Known rows, with every step that occurs:
P/B/Q/Z/N/L: [ 1.795 -0.778  0.387 -5.080 -2.060 -2.281  0.829 -0.053  6.776  1.485
 -2.359  0.048  4.692  2.458  3.726 -1.723 -3.553  2.160  8.607  0.272]
B/Q/S/N: [ 1.466 -0.249 -2.070 -0.746 -0.928 -4.171 -4.698 -0.277  5.955  0.482
 -3.148 -1.637  2.835  2.625 -2.110  0.405 -1.614  3.465  4.241  0.447]
S/N: [ 4.586  0.837  3.129  0.085 -1.790 -1.420  0.396  1.911 -1.226 -2.225
 -3.242 -0.937  2.497  0.048 -6.688 -2.371  2.164  2.458  4.760  0.064]
P/B/Q: [ 3.810 -2.996  0.762 -4.744 -1.096 -4.289  2.682  0.298  6.478  0.809
  0.482  1.906  4.442  1.011  3.331 -0.605 -2.319  1.363  8.323 -0.838]
P/Z: [ 1.056 -1.386 -1.852 -2.798 -3.263 -3.076  2.850  2.400  1.635 -0.805
 -0.900  3.117  1.372  5.080 -1.168 -6.346 -3.370 -4.201  5.575 -0.843]
S/Q: [ 3.225 -3.371  1.089  0.066 -3.059 -2.649 -2.874 -2.260  1.806 -0.999
 -1.924  1.444  0.801 -0.030 -1.850 -1.455 -5.052  0.406  1.023 -0.990]
Q/S/N/L: [ 2.153  3.686 -1.794  1.962 -2.221  1.224 -0.750 -1.445  1.654 -0.705
 -5.118 -5.355  1.689  3.625 -4.758 -2.093  0.667  1.562  3.975  3.507]
S/Q/Z/P: [-1.201 -0.839 -1.406 -2.008 -3.479 -1.482 -3.766 -1.835  3.817 -0.150
 -6.458  0.855  0.200  1.319  0.382 -2.484 -7.214 -1.041  1.040 -1.091]
Q/Z/P/B: [-3.695  3.164 -3.260 -5.118 -2.400  0.149  1.333  0.810  4.045 -0.054
 -5.601 -1.103  1.626  3.574  2.339 -3.689 -4.614 -3.343  5.471  0.198]
P/B: [ 3.843 -1.048  0.925 -3.800 -1.573 -1.746  5.322  0.443  3.405 -0.694
  0.457  0.549  3.851  1.433  1.731 -2.163 -2.035 -0.891  8.125  0.120]
Q/Z/P: [-4.864  3.531 -4.237 -3.598 -2.421  0.358 -0.927  0.576  1.921 -0.416
 -5.270 -1.821  0.537  3.872 -0.130 -3.646 -4.023 -3.563  2.794  0.389]
N/Z/P/B/Q: [-4.563 -2.655 -2.074 -6.362 -2.420 -0.170  2.256  2.004  7.588  2.339
 -0.965  4.941  1.434 -0.658  3.153 -5.156 -1.880 -1.539  6.696 -1.856]
N/Z/P: [-5.620 -1.397 -2.742 -4.213 -2.734  1.264  1.134  1.688  4.089  1.261
 -0.618  3.528  0.007 -0.228  0.065 -5.901 -1.187 -2.953  3.969 -1.173]
Z/P/B: [ 2.056  1.074  1.213 -4.746 -0.194  1.099  6.919  1.947  4.644  1.508
 -3.353  2.324  4.563 -0.192  0.779 -3.750  0.445 -1.749  7.518 -1.464]
P/Z/Q/S: [ 2.010 -2.430 -1.290 -0.522 -2.502 -2.528  0.362  0.130  5.348  0.561
 -2.675  0.929  3.368  6.740  0.967 -5.612 -6.646 -4.072  5.406  0.046]
Q/S: [-0.472  3.094 -5.142  0.630 -1.399 -0.173 -1.584 -1.484  2.907 -1.226
 -1.810 -4.864  1.501  5.072 -2.545 -1.545 -3.443 -1.886  3.300  3.065]
Q/Z: [-4.255  2.254 -4.710 -2.219 -3.329 -1.646 -3.122 -0.669  0.135 -2.093
 -2.457 -3.318 -0.503  5.075 -0.436 -2.629 -5.524 -3.240  2.349  1.730]
N/S/Q/Z: [-1.819 -0.605 -6.610 -2.280 -0.436 -2.140 -3.317 -4.569  6.800  1.568
 -0.083 -1.207 -3.069  2.031  3.412 -1.222 -5.786 -1.530  0.833  1.993]
Z/P/B/Q: [ 1.941 -0.342  1.189 -5.404  0.147 -0.686  5.074  1.736  6.889  2.631
 -3.415  3.422  4.880 -0.536  1.976 -2.633  0.236 -0.121  7.512 -2.298]

Rows:
[-3.144 -0.478 -3.281 -4.010 -1.523 -3.823 -4.345  0.148  5.439  1.353
 -3.374  0.456  1.614  2.568  1.286 -1.166 -3.361  0.218  3.090 -1.072]
B/Q/Z/P
[-1.855  3.247 -3.628 -0.653 -1.983  1.080 -1.231  0.929  4.965 -0.399
 -5.842 -2.734  1.656  2.682 -3.316 -3.368 -1.511  0.186  5.200  1.888]
Q/S/N/Z/P
[ 1.797 -0.441 -1.622 -0.017 -1.434 -3.216 -4.108 -1.287  5.213  1.363
 -3.171 -1.982  2.408  2.432 -1.927  0.062 -0.189  3.869  3.833  1.029]
B/Q/S/N/L
[-0.622 -1.769 -1.688 -1.078 -4.250 -2.767 -5.403 -2.615  2.476 -1.371
 -4.465 -0.191 -0.508  2.139 -0.003 -1.714 -8.324 -0.689  0.555 -0.328]
S/Q/Z
[-4.452 -1.746 -1.967 -5.810 -2.675  1.021  3.485  2.013  6.136  1.586
 -0.897  4.276  1.223 -0.464  2.398 -5.822 -1.774 -2.653  6.541 -1.291]
N/Z/P/B
[ 0.430 -0.285  0.274 -0.606 -4.140 -0.222 -5.692 -2.459  2.527 -0.292
 -5.797 -1.183  1.471  2.303 -1.134 -2.824 -7.302  1.370  1.546  0.615]
S/Q/Z/N/L
[-3.964 -3.717 -2.684 -0.645 -2.672 -0.167 -3.558 -1.750  5.963  0.768
  0.440 -0.140  1.053  2.617  1.916 -4.222 -6.006 -2.394  3.115  0.908]
N/Z/Q/S
[ 3.091 -2.098  0.215 -0.496 -2.460 -2.584  0.376  0.856  5.238  0.278
 -4.178  0.957  3.704  5.983 -0.219 -5.636 -5.686 -2.766  6.005 -0.110]
P/Z/Q/S/N
[ 2.767  1.032  1.422 -4.147 -0.356  0.813  4.877  1.059  7.353  3.145
 -6.020  1.726  4.821 -0.245  1.039 -2.679  1.689  1.525  7.967 -1.042]
Z/P/B/Q/S/N/L
[ 2.462  1.079  1.026 -4.747  0.114 -0.310  4.500  2.178  7.880  2.455
 -5.927  1.944  5.376 -0.174  0.969 -2.373  0.275  1.050  8.392 -1.535]
Z/P/B/Q/S/N
[ 1.432 -2.935  3.316 -0.410 -2.657 -1.005 -1.595  1.309  2.221 -0.635
 -2.727  0.943  2.314 -0.556 -3.355 -3.916 -0.374  1.926  4.776 -0.474]
S/N/Z/Q
[ 0.483 -1.329  2.112 -3.983 -2.295 -0.829  1.468  3.360  5.109  0.742
 -4.811  3.386  2.625 -1.959 -1.899 -4.035  1.379  2.760  7.458 -1.708]
S/N/Z/P/B/Q
[-2.130  0.047 -6.317 -2.990  0.125 -1.219 -2.290 -3.968  7.652  2.367
 -1.515 -0.392 -2.606  1.425  3.632 -1.826 -5.097 -1.736  1.084  1.489]
N/S/Q/Z/P
[-1.113  2.927 -2.989 -1.843 -1.984  1.034  0.459  1.165  6.386 -0.145
 -6.082 -2.249  2.344  2.498 -1.665 -3.342 -2.080  0.423  7.012  1.871]
Q/S/N/Z/P/B
[-0.027 -0.682 -4.020 -1.052 -0.776 -4.227 -4.845 -1.220  6.200  0.878
 -0.944 -1.652  2.220  3.520 -0.382  0.485 -2.961  1.574  3.408  0.749]
B/Q/S
[ 0.454 -0.345  2.283 -3.572 -2.566  0.441  2.643  3.553  3.723 -0.076
 -4.695  2.667  2.277 -1.690 -2.771 -4.874  1.450  1.491  7.391 -1.189]
S/N/Z/P/B
[ 1.560 -0.596 -0.146 -5.701 -1.568 -3.227  0.254  0.817  7.407  0.818
 -2.155  0.375  4.996  2.664  3.798 -1.355 -4.816  1.581  9.034 -0.090]
P/B/Q/Z/N
